Each row was made from one small tree. The marks that hang from a mark follow it in brackets, in alphabetical order. Every link used is in the known rows. Write each row's tree.
In the rows, 128 means zero.
Known rows:
zasuket(dafi(vomaz(sefo)) lise(ropupet(renevik))): [140  99 146  84 144  82 162 188 113 121 151 149 118 109 230  68 157 117
 129 106  74 135 181  87 137]
sefo(vomaz(dafi(zasuket) renevik rigu)): [124 116 100 143 136 140 111 134 101 123 137 140 150 119 128 121 115 108
 120 117 134 130 160 101  71]
kobimun(vomaz(dafi renevik rigu)): [140 116 112 158 133 130 101 120 114 131 131 104 175 132 134 132 132 131
  93 109 136 141 145 109  89]
fope(vomaz(dafi renevik rigu)): [124 113 108 167 135 143 103 129 103 125 131 118 147 120 120 130 119 132
 111 100 154 138 141 119  66]
zasuket(dafi lise): [159 115 116  86 127 105 159 192 124 113 139 148 101 109 187  65 149 123
 122  91 116  83 207  75 157]
kobimun(zupa(fope renevik(ropupet vomaz))): [170 132 137 169  99 164 123 166 158 124 125  79 165  86 167 151 108 155
 136 107 141 127 112 108 109]
lise(ropupet): [161 112 119  94 130 111 151 177 122 125 127 151 137 120 208  91 146 144
 139  88 119 121 179 107 144]
fope(vomaz(rigu sefo) zupa(renevik(ropupet))): [144 111 145 196  95 157  71 108 138 120 142 103 141  71 148 176  82 139
 126 124 186 139 117 114  16]
vomaz(dafi(zasuket(lise(ropupet))) fope renevik rigu sefo): [128 147 105 177 125 153 168 123 153 167 153 122 119 168 200 104  83  76
 115 133 100 156 190 100  99]
renevik(vomaz(dafi)): [151 105 121 134 157 100 141 180 118 127 114 119 160 137 135  97 131 150
 103 110 127 109 168 130 153]
kobimun(zupa): [175 112 118 122 120 139 130 170 129 114 123 106 150 110 150 118 136 154
 154 114 122  95 165 138 136]
renevik(ropupet vomaz(dafi(zasuket(lise)) fope rigu sefo)): [138 119 147 173 128 102 149 124 178 161 122 119 147 157 172 103  82 109
  77 158 113 149 175 109 127]
ropupet(renevik(vomaz(dafi(zasuket) fope(zupa) rigu sefo))): [130 112 144 190 143 133 149 153 122 122 131 119 163 127 142 120  98 127
 115 140 108 162 163 150  93]
lise(ropupet(renevik) zasuket): [147 101 111  90 121 109 188 185 105  99 127 173 130 105 227  66 159 150
 119  63 109 144 184  66 143]
dafi(vomaz(fope) zasuket(lise)): [135 119 119 116 129  94 147 191 156 130 140 125 122 133 183  78 132  96
 157 123  81  76 211 132 163]
vomaz(dafi(zasuket) rigu): [139 121 121 103 142 110 140 139 126 135  96 129 129 158 126  85 130 134
 116 109 121 115 197 103 133]
lise(ropupet(renevik(vomaz(dafi sefo)))): [145 102 144 129 157 103 171 170 115 130 128 144 160 132 204  97 128 147
 112 112 106 164 159 115 130]
renevik(ropupet vomaz(dafi fope(zupa) sefo)): [149 126 143 197 124 133 143 148 158 138 142  84 173 132 134 144  69 144
  98 157 135 127 142 144 113]
fope(vomaz(dafi(zasuket(lise(ropupet))) rigu sefo) zupa): [159 117 110 165 120 122 131 147 146 157 136 113  92 120 133 122  93 105
 118 135 146 124 196 106  79]
lise(zasuket): [153  95 106 107 115 112 157 177 121 106 118 142 124 114 166  79 147 145
 115  90 127  90 200  94 155]
zupa(renevik): [145 125 126 125 122 144 126 161 122 108 130 126 140 103 189 116 127 140
 150  83 148  99 159  98 108]
sefo(vomaz(fope renevik rigu)): [125 103 115 196 110 159  92 148  93 112 156 139 176  92 157 142 122 101
 128 119 128 152 129 146  58]
ropupet(renevik(vomaz)): [137  88 140 125 149 102 143 180 108  92 125 161 173 101 194  92 146 158
 129  96 115 141 155 133 129]
fope(vomaz(dafi(zasuket) renevik rigu sefo) zupa): [132 122 104 194 128 163 104 117 129 134 152  99 123 112 103 157  73 117
 128 140 159 121 165 131  35]
fope(zupa(renevik)): [159 133 107 142 109 161 116 168 119  99 142 112 138  86 162 134 111 145
 162  82 161  94 153 111  88]
ropupet(renevik(vomaz(dafi fope(zupa) sefo))): [137 112 144 195 141 138 159 175 120 116 143 105 172 121 145 127  96 139
 122 138 114 144 151 161 109]
renevik(ropupet vomaz(fope(zupa) rigu sefo)): [149 100 153 207 110 129 102 127 149 130 135 112 181 109 162 146  89 140
  96 151 133 165 126 159  83]

Write each row's tree:
[150 124 111 185 113 151 131 191 106 120 149  94 156 105  89 141 103 115
 134 132 138  98 156 146 100]	sefo(vomaz(dafi fope(zupa)))
[132 129 161 200 125 142 118 115 142 142 127  93 176 132 169 144  85 131
  86 129 143 162 114 107  81]	zupa(renevik(ropupet vomaz(dafi fope rigu sefo)))
[132 122 127 170 142 129 150 168 109 107 124 130 164 120 139 106 116 136
 118 107 112 157 159 135 104]	ropupet(renevik(vomaz(dafi(zasuket) fope(zupa) rigu)))
[123 138  97 152 130 150 123 170 129 107 169 107 150 108 155 130 104 113
 175 116 102  88 168 152  98]	dafi(vomaz(fope(zupa) renevik) zasuket)
[130  84 158 155 156 104 135 141 108 121 109 135 175 136 158 102 129 147
  98 127 112 176 147 142 108]	ropupet(renevik(vomaz(dafi rigu sefo)))
[141  99 145 163 140 120 133 153 136 144 127  97 127 129 112 133 104 133
 118 150 146  93 180 140 107]	fope(vomaz(dafi sefo))
[117 127 118 186 110 157 109 122 110 124 147 119 185 119 136 143  98 114
 103 122 137 162 113 112  61]	sefo(vomaz(dafi fope renevik(ropupet) rigu))
[133 108 138 138 129  97 147 174 170 146 146 113 119 140 186  93 112  86
 153 160  77  80 216 150 151]	dafi(vomaz(fope sefo) zasuket(lise))
[131  93 139 135 155 101 136 157  94 107 104 147 178 130 156  88 147 156
 101  94 116 172 142 126 118]	ropupet(renevik(vomaz(dafi rigu)))
[130 117  87 141 126 131 119 142 115 130 141 147 133 122 148 103 114  91
 117 112 131 128 175  86  83]	sefo(vomaz(dafi(zasuket(lise)) renevik rigu))
[116 107 137 178 134 141 113 149 129 126 163  97 172 128 174 137 109 112
 152 148  92 118 145 181 101]	dafi(vomaz(fope renevik sefo))
[125 103 148 134 131  93 146 156 145 144 137 145 131 137 228  82 132  88
 141 134  62 160 189 130 120]	dafi(vomaz(fope rigu sefo) zasuket(lise(ropupet(renevik))))
[140 107 168 189 102 143 104 129 160 141 116 102 163 104 184 147 100 138
 104 126 143 167 115 114  81]	zupa(fope renevik(ropupet vomaz(rigu sefo)))
[151 103 126 107 143  89 179 177 157 134 141 177 115 118 252  70 121 113
 133 118  98 130 214  91 144]	dafi(zasuket(lise(ropupet(renevik(vomaz(sefo))))))
[136 108 163 191 131 113 127 119 149 151 116 102 182 151 148 128  93 137
  71 155 122 167 134 139 111]	renevik(ropupet vomaz(dafi fope rigu sefo))
[135 115 166 199 115 141 103 117 144 130 134 114 177 107 202 146  94 131
 100 127 142 164 114 117  72]	zupa(renevik(ropupet vomaz(fope rigu sefo)))
[122  94 131 139 143 121 102 141 124 121 151 111 166 124 176 127 121 129
 151 138 102 113 149 164 101]	dafi(vomaz(renevik sefo))
[129 102 149 132 165 104 169 161 132 121 123 138 152 134 169  97 111 141
 119 136 107 129 186 125 130]	ropupet(renevik(vomaz(dafi(zasuket) sefo)))
[153 134 129 170 122 147 120 139 144 122 141  89 159 105 152 151  76 152
 117 119 166 119 127 102  81]	fope(zupa(renevik(ropupet vomaz(dafi sefo))))
[121 111 122 186 100 156  92 125 112 111 155 142 186  91 172 147 107 114
 117 120 136 163 112 123  51]	sefo(vomaz(fope renevik(ropupet) rigu))
[131 115  99 149 134 145 123 159  99 116 151 124 161 111 131 129 113 121
 128 114 140 112 147 113  89]	sefo(vomaz(dafi renevik))
